Each row was made from one small tree. Brackets hold a mark, then the marks that hang from it, in alphabetical order. Every link used is in the known rows. Write each row's tree.
Known rows
{bilod govop}: -2.087,0.841,-0.255,1.386,4.045,0.382,0.176,5.892,-3.433,3.153,3.573,-0.364,-1.536,1.155,-1.293,3.144,-2.487,0.156,2.006,-0.274,-2.964,-1.684,0.737
{bilod {govop {tole tegi}}}: -4.078,3.609,0.072,1.217,3.255,-0.142,1.740,3.391,-4.094,2.803,1.877,2.389,-1.388,0.677,-1.442,3.172,-2.165,1.012,3.408,-1.186,-1.626,-1.127,4.537
{zotulo govop {guzifez tere vozagos}}: -2.148,0.433,5.273,-0.750,3.767,-3.867,3.038,5.721,-2.924,2.139,1.126,1.545,-0.231,-1.537,-2.152,1.459,-0.874,0.505,8.055,-1.305,-5.979,-0.113,4.056
{gofa govop refa}: -3.043,3.422,-1.360,0.146,4.395,2.740,3.116,4.555,-3.198,1.885,0.203,-0.259,-2.690,2.324,-1.124,3.165,-1.191,0.851,-0.551,0.117,-4.300,2.827,-1.977
{bilod {govop {tole {tegi {vozagos guzifez}}}}}: -4.534,3.899,-6.815,1.534,3.275,2.274,1.445,3.512,-3.707,3.419,1.367,2.681,-1.033,-2.332,-0.682,3.871,-3.149,1.200,-0.817,-1.364,0.834,0.476,3.772
{gofa {govop {tole tegi}} refa}: -4.956,6.385,-1.045,-0.115,3.781,2.112,4.792,1.997,-3.663,1.457,-1.454,2.471,-2.474,1.830,-1.265,3.029,-1.029,1.726,0.673,-0.794,-3.085,3.136,2.022
{gofa {govop tole}}: -2.872,2.524,-0.913,0.140,2.856,1.650,-0.944,4.228,-3.456,2.334,-1.550,2.691,-2.732,1.238,-0.356,4.021,-1.182,0.994,1.134,-1.068,-3.815,1.595,0.986
{govop {tole {tegi zotulo}}}: -4.575,4.519,3.394,0.926,3.644,-0.875,3.269,0.944,-4.091,3.143,-2.749,-0.355,-2.578,-0.079,-0.839,4.760,-0.933,-0.150,1.553,-1.556,-4.017,0.642,4.494
{bilod {govop tole}}: -2.269,1.538,0.309,1.188,2.810,0.375,-0.428,5.841,-3.785,2.378,1.757,2.372,-2.076,0.154,-0.307,3.338,-2.385,0.978,3.439,-0.445,-1.130,-1.559,2.238
{tere {guzifez vozagos}}: -2.072,0.793,1.732,-0.194,5.268,-1.960,0.944,4.302,-3.549,3.280,1.246,-0.453,-2.026,-1.120,-1.523,2.885,0.083,1.586,7.801,1.478,-7.704,0.668,0.585
{gofa govop}: -2.737,1.673,-1.417,0.309,4.108,1.663,-0.286,4.305,-3.092,3.149,0.319,-0.044,-2.279,2.403,-1.353,3.847,-1.229,0.140,-0.178,-0.899,-5.753,1.489,-0.684
{tole {tegi vozagos zotulo}}: -4.529,3.296,-2.246,1.579,4.890,-0.096,3.551,1.047,-3.529,4.314,-1.694,-2.828,-1.685,0.934,-1.648,5.663,-1.624,-1.429,-1.200,-1.641,-5.921,0.421,2.515
{zotulo {govop tole} guzifez {tegi vozagos}}: -3.217,6.870,0.248,1.366,2.072,-2.400,1.421,4.616,-2.953,2.557,-3.361,5.518,-0.046,-1.452,-0.256,2.691,-2.866,-0.996,2.120,-0.723,-4.725,0.057,6.871
{tole {tegi vozagos {zotulo govop guzifez}}}: -4.602,3.893,2.029,1.265,4.025,-2.990,3.423,1.347,-2.767,3.979,-3.271,-0.534,-0.276,0.230,-1.210,4.929,-2.394,-2.036,0.005,-4.389,-6.716,0.560,6.725
{guzifez tere vozagos}: -1.844,-0.074,0.905,-0.353,4.714,-1.028,3.211,5.418,-3.606,2.524,2.783,-0.714,-1.670,-0.724,-2.628,2.331,-0.165,1.178,6.798,1.452,-5.124,-0.240,-0.107
{tegi {zotulo {guzifez tere vozagos}}}: -1.987,2.036,6.328,0.166,4.321,-1.939,1.926,4.930,-3.060,2.714,1.037,-1.484,-1.988,-2.078,-1.264,3.990,-0.061,0.766,8.791,0.151,-5.491,1.294,1.673
{govop {tole tegi}}: -4.505,3.831,0.880,1.085,3.743,-1.290,3.486,1.913,-4.200,2.753,-0.746,2.635,-1.667,-0.282,-1.399,2.700,-1.195,0.153,2.250,-0.236,-3.966,0.706,3.909
{guzifez tere}: -2.267,-0.226,1.813,1.304,4.470,-0.684,4.068,5.495,-3.853,3.252,1.926,-0.433,-1.841,-1.420,-2.183,2.347,-1.649,-0.720,3.819,1.081,-5.037,-0.277,0.175
{tegi tole vozagos {zotulo guzifez}}: -2.795,3.204,-0.693,1.914,3.169,-0.954,0.178,4.004,-3.183,3.609,-3.323,-3.804,-2.136,-1.130,0.561,5.783,-1.736,-1.511,-0.086,-0.928,-2.365,1.384,2.118
{tole tegi}: -4.437,2.994,0.415,1.330,4.951,-1.168,3.802,1.898,-3.807,3.481,1.184,-0.152,-1.182,0.843,-2.371,2.551,-1.148,-0.573,0.935,-0.055,-5.791,0.561,2.415
{bilod {govop {tole {tegi vozagos zotulo}}}}: -4.095,4.148,-2.672,1.613,3.338,0.815,1.408,2.474,-3.815,3.662,-1.018,-0.510,-1.868,0.804,-0.830,6.350,-2.711,-0.022,1.360,-2.777,-1.859,-1.436,4.724
{tole {tegi zotulo}}: -4.406,3.746,2.987,1.267,4.985,-0.786,3.684,1.051,-3.624,3.819,-0.846,-3.000,-1.984,0.896,-1.906,4.760,-0.980,-0.883,0.233,-1.414,-5.830,0.357,3.006
{zotulo {tegi tole}}: -2.910,6.350,-0.879,1.808,3.251,-0.098,2.480,4.264,-3.652,2.857,-0.679,-2.594,-1.271,0.339,-1.597,2.989,-1.105,-0.599,-0.423,2.381,-2.167,-0.787,2.196

Which tree is each row?
-2.579,1.948,9.003,0.426,2.119,-3.255,3.172,4.951,-3.264,2.279,-3.319,1.669,-1.669,-3.174,-0.270,3.760,-2.053,-1.225,5.781,-3.171,-4.102,-0.041,6.414 => {tegi {zotulo {govop tole} {guzifez tere}}}
-3.567,5.845,-6.188,0.737,2.368,1.058,2.896,4.242,-2.783,3.564,-3.000,-2.041,0.119,-2.205,-1.522,3.389,-2.645,-1.205,-5.819,-0.616,-0.294,-0.396,4.211 => {zotulo govop {tegi tole {vozagos guzifez}}}
-3.135,4.257,-0.801,-0.262,3.190,2.637,2.547,4.584,-3.609,1.174,-1.799,2.477,-3.250,1.282,-0.070,3.251,-1.119,1.508,0.629,-0.043,-2.523,3.017,-0.248 => {gofa {govop tole} refa}
-3.058,2.655,2.893,0.569,2.175,-2.527,0.522,3.881,-3.042,2.884,-5.436,2.378,-1.589,-1.571,0.953,5.205,-2.448,-1.379,1.463,-3.965,-4.429,0.532,6.053 => {tegi vozagos {zotulo {govop tole} guzifez}}
-2.940,2.316,0.804,0.908,2.469,-2.292,0.893,3.845,-2.733,3.421,-5.076,-3.487,-1.081,-0.597,0.156,5.643,-2.162,-2.191,-1.258,-3.824,-2.885,0.111,5.180 => {tegi tole vozagos {zotulo govop guzifez}}
-3.170,1.530,-7.502,1.017,3.416,2.087,1.258,4.432,-3.310,3.789,-1.121,-2.771,-1.661,-2.938,-0.249,3.923,-1.901,-0.589,-4.721,0.249,0.635,1.871,-0.216 => {tegi tole {vozagos guzifez}}
-3.113,6.729,-1.785,1.641,2.245,-2.242,2.221,4.671,-2.740,2.895,-2.958,-0.233,0.478,-0.501,-0.983,3.201,-2.625,-1.700,-0.732,-0.640,-3.007,-0.653,5.987 => {zotulo govop guzifez {tegi tole vozagos}}
-4.766,3.780,-0.034,0.846,2.928,-3.432,3.068,2.249,-3.314,2.806,-3.113,5.004,-0.038,-1.056,-0.645,2.999,-2.616,-0.737,2.084,-3.379,-4.946,0.952,7.879 => {zotulo {govop {tole {tegi vozagos}}} guzifez}
-2.975,6.799,-1.583,2.688,3.933,-0.976,1.408,4.817,-3.007,3.387,0.117,2.670,-0.350,-1.049,-0.747,3.079,-2.483,-1.062,1.914,2.433,-6.113,1.138,2.319 => {zotulo guzifez {tegi vozagos}}
-2.832,1.473,3.282,-0.061,2.674,-1.627,2.347,3.337,-3.223,3.158,-4.315,-5.698,-1.848,0.688,-1.106,5.103,-1.253,-1.818,-2.385,-3.831,-2.302,-1.568,4.192 => {tegi tole {zotulo govop}}
-4.254,5.758,5.340,1.917,2.984,-1.243,0.644,2.994,-3.622,2.820,0.265,1.487,-1.637,-0.554,-0.048,4.880,-2.190,0.624,5.328,-2.525,-2.145,0.315,6.486 => {bilod {govop {tole {tegi {zotulo guzifez}}}}}
-3.062,5.477,-6.662,1.987,3.248,2.498,4.406,5.395,-3.366,3.612,-0.173,-2.646,-0.627,-4.565,-1.907,3.264,-2.451,-0.753,-1.673,2.696,0.396,0.432,1.327 => {zotulo {tegi tole {vozagos {guzifez tere}}}}
-4.573,3.313,-4.128,1.288,3.745,-0.552,3.108,1.970,-3.938,3.189,-1.683,2.667,-1.433,-0.322,-1.160,3.679,-1.873,-0.384,0.771,-0.495,-3.982,0.722,3.659 => {govop {tole {tegi vozagos}}}
-4.051,5.130,5.043,0.186,4.707,-2.469,1.879,1.349,-3.146,2.945,0.334,-1.306,-1.448,0.204,-1.528,4.192,0.425,1.108,5.597,-0.787,-6.270,1.975,4.038 => {tole {tegi {zotulo {guzifez vozagos}}}}
-2.848,7.358,4.568,-0.607,2.182,-3.277,1.046,4.467,-2.936,1.299,-1.665,5.150,-0.158,-0.837,-0.957,1.637,-0.646,1.432,6.445,-0.032,-4.523,0.027,6.899 => {zotulo {govop tole} {guzifez vozagos} tegi}
-2.895,1.454,0.043,0.091,2.380,-1.124,1.547,3.376,-3.360,3.190,-5.647,0.090,-1.917,-0.180,0.045,5.638,-2.269,-1.408,-1.049,-4.082,-3.763,-1.097,4.692 => {tegi vozagos {zotulo {govop tole}}}
-4.087,3.262,-5.083,1.635,3.452,0.497,1.517,3.404,-3.880,3.238,0.987,2.499,-1.074,0.764,-1.303,4.154,-2.856,0.363,1.896,-1.533,-1.906,-1.335,4.127 => {bilod {govop {tole {tegi vozagos}}}}
-2.243,6.805,2.081,0.859,3.334,-1.745,2.966,5.688,-3.237,2.069,1.658,-1.228,-0.481,-2.107,-2.152,2.014,-0.139,1.221,7.883,3.339,-2.522,0.360,3.077 => {zotulo {guzifez tere vozagos} {tegi tole}}
-2.585,5.793,-0.849,2.842,4.149,-1.028,3.677,5.862,-3.185,3.318,1.189,2.300,-0.337,-2.653,-1.736,2.603,-2.659,-1.206,4.894,2.866,-5.858,0.658,2.510 => {zotulo {guzifez tere} {tegi vozagos}}
-2.826,0.414,-6.637,1.257,3.434,1.956,3.595,5.450,-3.607,3.894,-0.263,-3.121,-1.443,-4.669,-1.234,3.720,-2.294,-0.875,-1.716,0.770,0.678,1.161,-0.072 => {tegi tole {vozagos {guzifez tere}}}
-3.594,5.214,-4.576,0.753,3.487,0.978,3.035,4.139,-2.529,3.700,-1.576,0.962,0.163,-2.021,-1.688,2.965,-3.089,-1.146,-4.559,-0.413,-3.451,-0.103,3.776 => {zotulo govop {tegi {vozagos guzifez}}}
-4.572,2.942,4.417,0.157,4.185,-2.222,4.498,0.932,-3.200,3.707,-2.609,-2.704,-0.956,1.580,-2.385,4.390,-1.676,-1.591,-1.084,-4.251,-6.301,-1.004,5.842 => {tole {tegi {zotulo govop}}}
-3.059,2.995,8.102,0.301,2.169,-3.160,0.696,3.833,-3.133,2.347,-4.410,2.071,-1.789,-1.576,0.661,4.256,-1.847,-0.891,2.875,-3.706,-4.155,0.421,6.368 => {tegi {zotulo {govop tole} guzifez}}
-5.007,7.184,1.525,0.005,3.725,2.560,4.589,1.125,-3.586,1.844,-3.440,-0.429,-3.175,1.831,-0.881,5.307,-0.843,1.172,0.178,-2.129,-3.220,3.089,2.635 => {gofa {govop {tole {tegi zotulo}}} refa}
-2.625,3.359,7.231,-1.371,2.323,-3.412,-0.132,3.666,-2.887,1.731,-3.633,1.803,-1.710,-0.879,0.196,4.144,-0.235,0.987,5.936,-3.277,-4.370,0.686,6.057 => {tegi {zotulo {govop tole} {guzifez vozagos}}}
-4.107,4.620,2.603,1.308,3.211,0.309,1.657,2.416,-3.954,3.013,-0.172,-0.426,-2.065,0.887,-0.903,5.322,-1.968,0.390,2.772,-2.503,-1.617,-1.423,5.172 => {bilod {govop {tole {tegi zotulo}}}}
-5.147,4.753,-7.860,0.328,3.281,3.641,0.889,1.827,-3.104,3.550,-1.769,2.916,-1.837,-1.086,-0.720,4.821,-2.063,1.149,-3.005,-2.022,-2.127,3.535,2.348 => {gofa {govop {tole {tegi {vozagos guzifez}}}}}
-4.732,4.200,-6.296,0.652,3.539,1.832,1.023,1.890,-3.707,3.202,-2.191,2.909,-1.812,1.845,-1.234,4.806,-1.898,0.601,-0.204,-2.188,-4.640,1.892,2.960 => {gofa {govop {tole {tegi vozagos}}}}
-2.924,2.734,6.034,0.697,2.417,-3.036,1.320,3.909,-2.999,2.996,-4.076,-3.543,-1.367,-0.490,-0.016,4.587,-1.465,-1.558,0.178,-3.603,-2.670,0.069,5.330 => {tegi tole {zotulo govop guzifez}}
-2.794,2.633,0.773,1.952,4.113,-1.115,0.191,4.051,-3.032,3.776,-1.726,-0.773,-2.039,-1.030,0.436,5.410,-2.090,-1.541,1.365,-0.778,-5.805,1.829,1.428 => {tegi vozagos {zotulo guzifez}}
-2.834,3.605,4.388,1.592,3.137,-1.659,0.446,3.961,-3.305,3.186,-2.317,-3.939,-2.316,-1.246,0.406,4.874,-0.877,-1.055,1.299,-0.832,-2.292,1.566,2.580 => {tegi tole {zotulo guzifez}}
-4.622,5.846,6.325,1.542,3.419,-2.312,2.237,1.392,-3.852,2.923,-2.331,1.638,-2.059,-1.648,0.080,4.375,-1.201,-0.071,4.146,-1.535,-4.449,2.311,5.863 => {govop {tole {tegi {zotulo guzifez}}}}
